Each row comes from the steps of one path. Every step used is in the known rows, and no mark comes twice. Write the path behind each row, first mark first.
In the rows, 128 means zero.
Known rows:
Z > D: [144  93 139 143  99  95 114 173 151  89 160 109 170 159 164 109 104 101
  95 168 127 146  94 112  90  72 147 152 128 140  96  98 109 144 116 137
 133 123 108 144 165 111 145 106  97 139 145 112 112 120  92]
G > J > T > D > X: [172 114 148 129 137 122 103 160 135  79 133 128 183 154 128 102  99  78
 144 177  69 193 130 159  92  82 143 137 134 162 119 133 122 195 108 138
 170 116 100 112 162 150 119  93 103 100 139 102 132  93 103]
R > Z > D > T: [126  86 151 165 123 107  98 162 110  77 141 114 189 159 169 119  83  96
 113 151 105 118  95 123  98  85 149 139 131 148  77 109 100 179 121 149
 127 125 121 110 173 145 134 109  51 168 164 140  96 102  70]
G > J > X: [183  88 132 121 116 121 101 133 152  93 151 117 160 172 150  98  86 100
 118 167  96 143 130 143  98 103 131  91 113 152 115 142  94 153 127 117
 139 104  94 123 145 135 125  97  76 115 167 103 112 138 101]
L > H > M > G > J > X > D: [176  84  97 129 115 138 157 173 183 115 137 153 170 163 152 137  58  90
 102 170 133 106  94 148 107 102 146  72 137 172  85 135 132 197 154 143
 134 140 130 175 162 126 122  54 113 113 167 122 105 133 146]
N > M > H: [174  94 117 108 130 127 119 151 147  83 128 127 189 162 146 154  79 115
 104 184 104  88 126 100 100  85 165 206 148 158 100 122 139 176 158 116
 163 119 136 155 164 109 128 105  69 181 138 140 135 153  87]
G > J: [169  86 147 118 113 116 102 146 139  85 132 123 156 165 155 111 102 129
 119 156 106 139 127 144  85  85 142 109 123 159 124 131  94 165 122 120
 157 123 113 121 147 132 113 105  96 131 162  96 110 129  94]
D > U: [174 109 163 113 132  84 100 152 152  95 123 136 159 148 126 124 102 129
 107 157 107 127  97 133  78  89 144 165 139 161 124  98 101 152 114 116
 159 124 156 123 161 130 126 117 102 158 192 129 109 122  93]
S > F > D: [133  95 149 110 130  97 101 185 141  89 170 138 178 167 133 107 109 103
  71 176 131 123 129 103 121  34 126 168 116 134 112  93 105 100 102 120
 147 125 116 112 152  97 150  99 113 152 138 125 143 153  76]
G > J > T > D > E > S: [148 129 156 156 132 118 116 176 130  69 131 145 170 166 119  78 102 106
 123 155  88 190 158 122  70  72 151 111 158 170  93 125 120 201 137 129
 183  93  98 100 163 149 106 103 122 142 132 119 128  93 112]
D > X: [148  89 174 105 113 122 100 129 138  98 144 122 167 150 154 131  84  77
 118 196 102 133 117 133 100  96 115 151 121 132  92 109 105 155 105 119
 157 118 111 131 171 108 140 103  92 133 152 121 115 140  92]
C > L > H > J > X > D > T: [166 105 177 114 115 121 134 173 164  89 129 147 169 141 154 142  53  76
 137 125 142 180  90 187  99  91 123  70 133 149  75 144 109 185 151 176
 118 106  97 133 176 135 151  94  75 141 186 158 139 121 119]
H > L > C: [183  95 149 114 125 138 117 193 149  59 176 153 175 153 128 133  83 136
  85 159 138 155 107 141  78  67 129 127 119 165  92 151 124 118 120 148
 148 114 138 131 194 116 138 129 115 153 152 130 104 130  63]
J > T > D: [166 114 124 140 142 109 115 190 153  75 151 133 213 164 113 102 102 100
  96 176 108 175 119 136  78  69 158 199 154 165 129 122 118 131 115 152
 140  94 123 133 176 127 129 103  90 131 130 119 156 105  77]
R > Z > D > F > S: [ 94  89 144 171 139 130  85 234 117 109 140 148 175 125 140  98 120 104
  85 143 133 128 122  80 110  27 159 113 146 162  75 114  94 159  94 115
 143 110 110 106 172 108 163 121  98 205 147 134 110 143  79]
E > S > F > D > X: [101 107 188 100 129  99 109 185 112  90 167 133 155 162 143 110  97  59
  94 189 120 128 173  90 129  32  98 166 125 123  83  89 110 128  98  89
 184 129  95 110 182  88 154  75 132 147 116 140 129 157 104]
G > J > T > D > E > S > F: [142 122 154 155 163 126 104 181 145  75 144 160 163 172 105  65 107  96
  88 157  99 198 187 106  96  30 137 116 162 170 111  99 120 176 125 124
 197 102  94  97 154 142 129  95 130 148 129 124 142  99  93]
R > Z > D > E: [123  95 161 175 109 113  69 146 128  91 142 119 161 153 134  88  96 110
 102 176 103 128  91  96  98  82 157 128 127 141  55 103 107 189 124 154
 128 109 110 115 170 131 142 126  99 202 154 124  99 106  94]
U > D: [142  87 128 127 111 100 117 177 134  92 155 113 171 151 155 121 104 109
  76 162 114 126 102 103 106  69 131 162 123 138 119 102 108 133 131 116
 129 117 126 143 181 112 154 114 109 140 148 123 128 113  95]
T > D > E > S: [133 127 173 144 120 107 107 186 149  74 130 134 168 143 118  99  96 104
  96 175 115 160 144  82  74  71 143 161 151 156  82  96 108 187 142 123
 167  95 115 123 179 105 144  96 135 171 133 133 118 114 122]
N > M: [163  88 136 122 118 114 116 140 143  89 158 134 187 164 164 116  91 111
 104 197 109 106 142 115  77  79 157 189 138 148 107 127 137 163 133 122
 147 120 138 144 162  99 140 120  84 168 143 121 126 137  52]
T > J > G: [161  73 136 106 125 110 121 173 161  80 134 127 174 152 125 126  80 100
 106 151 100 148 121 138 129  63 145 179 135 165 135  96 116 127 132 114
 160 107 134 138 166  95 125 103 107 130 151 112 131 106  91]
P > Z: [154  74 150 111  98 107  65 164 133  80 163 129 168 173 137  98  88 118
  89 187 110 115 102 129  91  96 144 143 119 137  92 114 102 114 109 124
 156 103 119 126 169 118 138 120  82 169 144 128 116 128  76]
N > M > H > L: [190 106 134  99 128 137 117 171 152  70 135 142 181 163 136 151  85 108
 105 180 109 100 127 118 106  68 159 170 139 172 113 148 153 170 154 131
 152 114 138 157 182 115 124 120  82 182 142 131 141 149  58]
R > Z > D: [129  90 138 159 108 104  85 173 115  83 146  99 183 159 151 100 104 108
 110 170 123 118  88 105  94  62 156 157 120 148  96 110 105 167 115 148
 121 113 115 129 182 127 139 111  86 188 144 115 106 119  83]
L > H > M > G > J > T > D: [203  98  72 130 147 133 153 204 165  98 123 162 198 172 124 129  81  99
 118 165 105 158 121 149  98  74 172 135 174 211  97 130 163 209 149 155
 163 121 142 155 167 147 108  57 110 106 157 120 134  91  99]
E > D > F: [123 106 153 111 127 132 119 187 153 105 131 156 163 141 117 118 106 121
  79 173 147 157 112  94  92  40 125 166 133 142 121  89  92 138 108 123
 169 105 109 141 147 115 162 110 107 146 147 128 146 134  96]
M > G > J: [160  70 122 100 123 127 117 160 146 114 125 136 156 175 161 117  84 121
 110 149 112 119 127 125 119  94 142  83 122 171 119 100  92 172 134 100
 156 138 126 142 142 133 116  89 100 108 175 111  95 124 119]
X > D: [128  97 171 137 104 103 120 173 162  87 156 120 191 147 149 124  98 126
  87 172 144 126  88 134  76  84 140 144 127 141 124 112  90 140 116 142
 120 127 133 150 170 105 136 109 107 143 140 116 117 126 101]
T > J > X > D: [135  98 144 136 110 113 122 168 179  89 162 122 184 145 132 107  72  85
 116 156 118 169 106 150  94  78 136 131 117 143 146 115  88 134 122 140
 123 108 106 136 170 103 143  82 102 137 150 109 136 122 130]
H > J > X > D: [165 118 162 122 113 127 112 159 174 110 188 122 165 154 155 107  81 112
 100 170 128 151 104 155  87  70 130 128  97 140 116 106  86 135 127 144
 103 118  94 147 160 114 140  88  86 146 156 129 127 144 118]
P > Z > R: [158  78 161 113 106 122  63 170 124  91 166 119 148 181 121 103  89 127
 100 169  85 166 119 138  84  90 126 166 116 132  68 113 113  97 101 130
 172  87 116 110 175 125 138 124  60 182 154 120 123 124  57]
H > M: [171 105 130 124 108 122 124 147 151  88 175 135 179 164 156 120  98 110
  85 208 119 104 127 130  86  69 157 174 149 160  93 140 140 147 128 128
 142 120 143 129 177 118 138 102  84 162 163 121 125 132  49]
C > L: [150  98 166 107 107 120  98 161 141  74 136 132 169 160 152 113 100  90
 111 156 134 149 116 122 104  76 143 125 141 154 106 147 118 153 127 128
 136  97 133 118 186 119 163 125  97 160 164 111 142 133  78]
G > J > T > D: [181 108 121 142 140 115 111 179 141  73 143 131 196 168 123  87 106 112
 120 155  92 189 131 155  78  67 159 148 138 179 143 136 118 165 118 141
 156 109 109 112 159 153 114  99  98 114 141  93 138  93  88]
N > M > G > J > X: [171  65  90 107 126 145 123 133 151 121 156 138 167 188 171  97  70  87
 109 177  84  97 163 114 118 103 150  97 123 159 100 135 125 196 153 105
 149 127 112 154 140 121 131  92  81 116 161 115 109 136 105]
U > D > E: [134  90 149 142  98 108 104 149 145  94 150 127 148 138 144 109 104 112
  68 166 105 130 104  99 109  93 125 133 126 130  84  93 112 154 136 120
 135 108 121 129 161 110 156 135 125 160 154 130 120 106 103]
N > M > G > J > X > D: [144  76 114 126 119 147 137 148 162 121 168 144 182 167 171 104  68  95
 103 160 100 101 136 118 109  98 150  79 116 149 118 130 120 209 147 122
 126 144 122 166 140 119 133  86 108 110 149 113 109 129 133]
H > M > G > J > T > D: [187 115  83 130 142 143 141 190 154 100 159 164 198 176 139 103  92 102
 103 171  82 151 145 139 107  61 182 133 162 202 114 133 153 200 142 127
 151 129 139 132 161 157 114  77 102 112 156 109 132  88  86]
L > H > M > G > J > X: [201  82  79 107 121 143 147 163 173 115 134 152 154 178 141 134  58  81
 113 174 109 107 119 139 116 106 143  80 145 179  76 128 137 193 157 126
 150 118 124 162 159 126 120  59  92 114 183 130 104 141 115]
H > M > G: [166  87 106 108 120 141 132 158 157 117 158 147 169 171 160 132  81  93
  68 191 116  85 132 112 113  77 159 147 150 173  84 113 131 155 138 107
 145 136 153 152 174 112 135  88  90 140 171 133 112 134  84]
X > D > T > J > G: [131  69 171 129 130 110 154 173 167  80 132 140 185 129 144 153  62 103
 101 121 108 155  96 167 124  76 134 146 143 151 127  90 106 155 134 131
 146 137 142 129 155 108 117 104  92 118 155 130 115  84  99]
E > D > T > J > X: [138 104 146 107 107 119 133 168 160  90 145 156 181 143 126 114  58  65
 129 146  85 194 140 139  99  88 122 143 123 138 122 100  98 148 122 130
 152 102  95 117 153 137 149  73  67 113 163 141 131  93 120]
M > H > J > X > D > E: [183 124 162 125 119 144 106 145 189 107 150 128 146 139 130 139  59 115
  96 152 119 144  79 126 103 102 129 115 107 140  76  96  91 179 161 142
 121 108  91 142 145 126 130  98  80 176 159 155 125 148 158]
E > D: [132 111 159 111  99 120 116 182 150  91 141 134 179 149 132 115  96 114
  97 186 132 145 117 105  81  74 129 174 120 132 114 105  98 137 107 132
 147 115 115 149 170 129 144  88 110 142 132 118 129 123 111]

Which path is each row?
[130 108 143 135 153 130 102 249 160 107 136 166 191 109 118 114 127 107
  76 151 131 158 145  88  94  30 154 148 156 177 110 116 102 133 104 107
 163 102 116 112 159  96 158 107 124 166 143 127 146 146  87]
T > D > F > S
[131  91 172 100 132 106  97 159 132  98 169 139 165 158 137 118 101  70
  92 190 114 136 132 113 132  40 107 152 105 120  98  91 109 123  92 111
 159 129 105 107 157  87 160  88 125 135 136 122 136 152  88]
S > F > D > X
[142  83 116 127 119 108 133 160 144  90 155 135 170 145 149 124  68  63
 109 126  77 167 133 141 123  91 122 125 124 140 124 106 105 144 138 115
 134 103 109 114 166 123 157  95  66 115 179 144 130  97 103]
U > D > T > J > X
[176  90 160 119 126 114 144 165 177 100 143 131 174 145 150 151  53 101
 123 145 130 160  78 185  80  99 120 101 114 149  81 107  90 168 140 168
 123 120  92 151 148 126 122  76  66 123 175 164 113 129 122]
L > H > J > X > D > T
[142  63 135 115 134 101 147 182 141  83 134 129 168 135 151 142  73  85
  92 115  84 150 118 133 151  67 127 162 137 151 121  75 126 148 147 109
 153 124 143 124 164 120 137 113  95 104 160 143 130  73  90]
U > D > T > J > G
[190 105 147 102 126 117 110 179 142  76 120 149 167 175 139 126  88 101
 143 136 140 191 104 182  88  59 149 119 159 182  83 147 135 165 139 167
 145  83 104 128 185 143 145 110  84 156 166 138 165 116  76]
C > L > H > J > T
[139  69 127 128 133 146 155 132 153 116 163 154 184 164 185 125  51  82
 103 142  86 104 142 139 113 119 144  70 124 145  98 131 115 221 155 116
 130 155 121 143 128 136 121  93  70  94 171 136  95 112 117]
N > M > G > J > X > D > T
[ 95 103 177 170 134 113  80 175 118  83 145 126 147 173 126  72  99  85
  74 170 126 120 150  60 108  28 137 137 136 143  64  79 110 179 126 126
 167 109  95 112 185 112 153 106 121 221 128 142 104 123  91]
R > Z > D > E > S > F
[176 131 151 119 146  78  97 185 160  87 121 139 181 132 108 115 109 122
 113 159  98 152  92 120  63  71 155 191 142 176 139  90 113 175 122 128
 152 124 151 132 161 129 134  98 123 163 179 115 123  99 107]
T > D > U
[104  97 166 111 140  92 135 201 115  76 145 162 168 165 138 112  82  76
 111 123 108 167 184 117 123  21 124 147 143 148 113  81 106 124 123 100
 183 127 105  77 161 103 138  71  99 147 148 153 137 123  91]
E > S > F > D > T > J
[132  80 154 113 140  97 119 175 135  82 149 165 176 155 130 125  87  83
 103 131 101 174 155 138 130  33 130 140 124 148 125  80  99 111 118 118
 166 133 106  76 144 108 141  85  89 139 161 138 143 113  73]
S > F > D > T > J
[104 102 168 139 129 109 106 181 139  94 152 141 138 154 132  95 104  96
  46 162 124 125 160  58 121  35 110 147 142 127  89  67 113 145 133  99
 176 111 113 126 183  98 169 111 147 176 134 153 136 124  93]
U > D > E > S > F
[197  92 151  87 139 124 115 162 157  95 155 120 153 160 158 124  91 126
  90 168 114 131 112 146 119  53 138 172 122 157  99  85 113 134 134 122
 146 121 122 144 156 108 119 102  92 136 152 124 115 130  83]
H > J > G
[175 111 151 115 131 137 134 156 169  96 145 124 174 145 157 171  48  99
 106 133 112 141  89 157 101 102 130 122 118 145  94 102  79 170 159 136
 119 126  92 145 144 140 122  80  36 135 167 176 123 143 132]
M > H > J > X > D > T
[154 105 136 132 150 116 106 189 166  97 135 149 180 136 109 125 118 118
  82 168 134 159 115 102  87  40 148 167 141 172 133  96 102 144 121 129
 163 103 127 128 153  99 149 108 105 154 156 120 154 126  79]
T > D > F
[108  78 155 145 110 119  75 245 131 106 168 167 158 127 144  91 113  97
  67 146 124 138 109  91 118  40 150  91 136 144  66 107 107 122  83 103
 170 111  90 115 153 104 154 135  98 178 142 139 121 135  87]
P > Z > D > F > S
[158 117 146 124 139 122 108 165 140  81 148 127 200 150 117 116  95  62
 116 195  84 177 126 141  87  84 137 191 144 149 103 122 123 159 103 144
 153  99 109 128 182 125 139  95  96 114 128 124 147 100  91]
J > T > D > X
[132  85 130 126 118  93 129 174 133  85 133 142 169 142 152 136  81  92
 113 123  82 161 124 141 116  70 131 142 131 148 135  92 110 152 138 114
 151 124 126 111 170 123 147 107  84 130 178 136 129  81  85]
U > D > T > J
[135  93 154 113 107 106 108 162 125  99 150 111 162 138 160 132  95  77
 102 180 102 131 113 115 120  83 113 161 116 121  98 102 117 161 112 109
 142 121 117 141 184 107 162 109 114 128 146 128 125 120 108]
U > D > X
[178  86 108 109 116 140 129 154 149 114 152 152 156 175 168 123  88 112
  96 174 100  96 138 131 122  72 164  98 138 183  93 118 131 186 143 104
 155 149 137 137 159 139 115  82  98 125 180 109  99 120  93]
H > M > G > J
[171  89 110  94 107 132 137 188 158 100 113 168 172 163 147 150  73  73
 100 166 153 111 110 118 122  80 158 112 178 181  57 141 164 196 157 138
 149 108 159 156 199 116 162  88 109 158 182 133 134 134  93]
C > L > H > M > G
[109 115 183 129  92  94 115 169 125  75 150 132 151 153 149  97 102 106
  94 168 114 130 139  86  91  79 124 134 138 130  43 112 100 159 134 108
 156 109 109 105 172 100 132 107 133 170 135 135 108 143 122]
F > D > E > S
[198 105 132 107 135 151 120 203 159  51 142 146 174 149 117 173  70 137
  92 141 140 137  87 122  99  73 143 135 127 174  96 134 125 134 142 139
 158 111 139 142 186 132 131 121  90 170 147 150 113 139  89]
M > H > L > C
[183  91  87 112 117 150 134 141 158 117 168 147 153 183 160 105  71  81
  90 182  92 103 144 129 128  94 147  80 134 170  89 134 129 178 146 105
 141 129 121 148 152 139 130  72  82 109 184 118 103 132 105]
H > M > G > J > X
[108 110 167 109 131  93 121 207 123  81 162 135 165 176 142  99 106  94
  72 171 137 121 163  79 111  21 125 167 131 138 107  91 106 103 115 100
 164 119 108 113 179  92 147  81 128 155 123 140 139 155  93]
E > S > F > D
[187 127 153 112 144 127  98 168 138  95 164 135 186 152 128 115  96  84
 138 183  78 201 130 161  86  57 144 184 123 160 109 100 125 166 112 147
 155 110  93 124 172 133 132  82 100 130 139 128 145 103  91]
H > J > T > D > X
[ 97 112 176 150 131 127 112 171 180  92 158 151 153 152 101  82  72  75
  81 153 128 175 169 101 106  40 121 101 126 136 107  82  96 155 128 118
 163  98  90 122 176  82 158  84 133 174 137 139 140 127 133]
T > J > X > D > E > S > F
[169  90 132 128 127 122 116 138 131  80 143 131 175 181 146  95 100 120
 112 150 100 160 131 170  86  84 152 119 141 165 119 139 109 146 113 131
 156 107 104 112 150 153 105 116  77 114 156 109 129 112  71]
G > J > T
[ 97 109 163 119 126 143 120 249 147 116 140 178 169 114 123 116 112 112
  71 150 141 148 143  83 102  32 130 142 145 145  99 112  90 123  88 101
 171 114 105 125 158 113 167 111 123 158 138 137 136 147 101]
E > D > F > S
[125  97 137 140 133 132 124 167 181 110 150 155 170 137 110 112  87  96
  98 137 138 179 112 137  98  50 135 109 119 148 145  98  82 136 122 128
 141 103 104 133 150  89 158 100 101 147 169 123 157 131 110]
T > J > X > D > F
[175 112 147 154 139 127 100 152 150  78 141 144 174 154 112  79 102 116
 118 155  80 201 127 150  82  85 158 111 146 168 101 127 121 189 128 146
 164 104 105  99 136 155 111 119 110 129 148 104 133  78  95]
G > J > T > D > E
[135  98 165 129 103 110 109 154 140 100 156 102 160 149 165 121  91  63
 119 182 104 145  96 125 105  76 124 140 117 128  80  93 112 176 104 128
 144 132  93 143 163 108 151  97 103 123 142 118 106 121 107]
Z > D > X
[126  90 128 131 133 116 114 176 139 106 145 139 158 138 141 129 126 115
  61 150 138 127 104  94 115  42 127 146 129 144 123  82 101 129 127 110
 148 108 123 131 161  99 171 130 112 148 164 130 151 125  75]
U > D > F
[121 100 183 134 140 121 101 158 152  89 144 149 144 171 123  99  96  93
  58 180 132 136 174  80 100  45 117 132 143 143  72  83 103 142 123 101
 185 101 110 118 168  95 150 104 119 179 142 148 122 144  86]
D > E > S > F
[120  86 175 138 118 107 133 160 155  82 138 148 188 138 146 140  69 108
 126 123 110 169 112 167  87  78 145 126 131 152 135  99  93 152 124 136
 144 140 122 109 155 122 123  99  86 137 166 130 125  95 102]
X > D > T > J
[139  91 149 145 138 139 126 154 169 107 151 142 159 149 135 105  98 118
  91 148 136 148 104 138 101  65 130  64 115 150 133 123  78 167 121 121
 143 118  97 131 130 119 138 110  99 121 172 110 131 137 111]
G > J > X > D > F
[163 119 149 157 134 122 106 159 164  76 149 141 188 151 105  98 103 101
  83 178  96 185 118 126  75  90 154 159 160 158  89 111 123 162 124 157
 147  87 120 115 158 123 138 125  97 142 140 127 145  95  79]
J > T > D > E
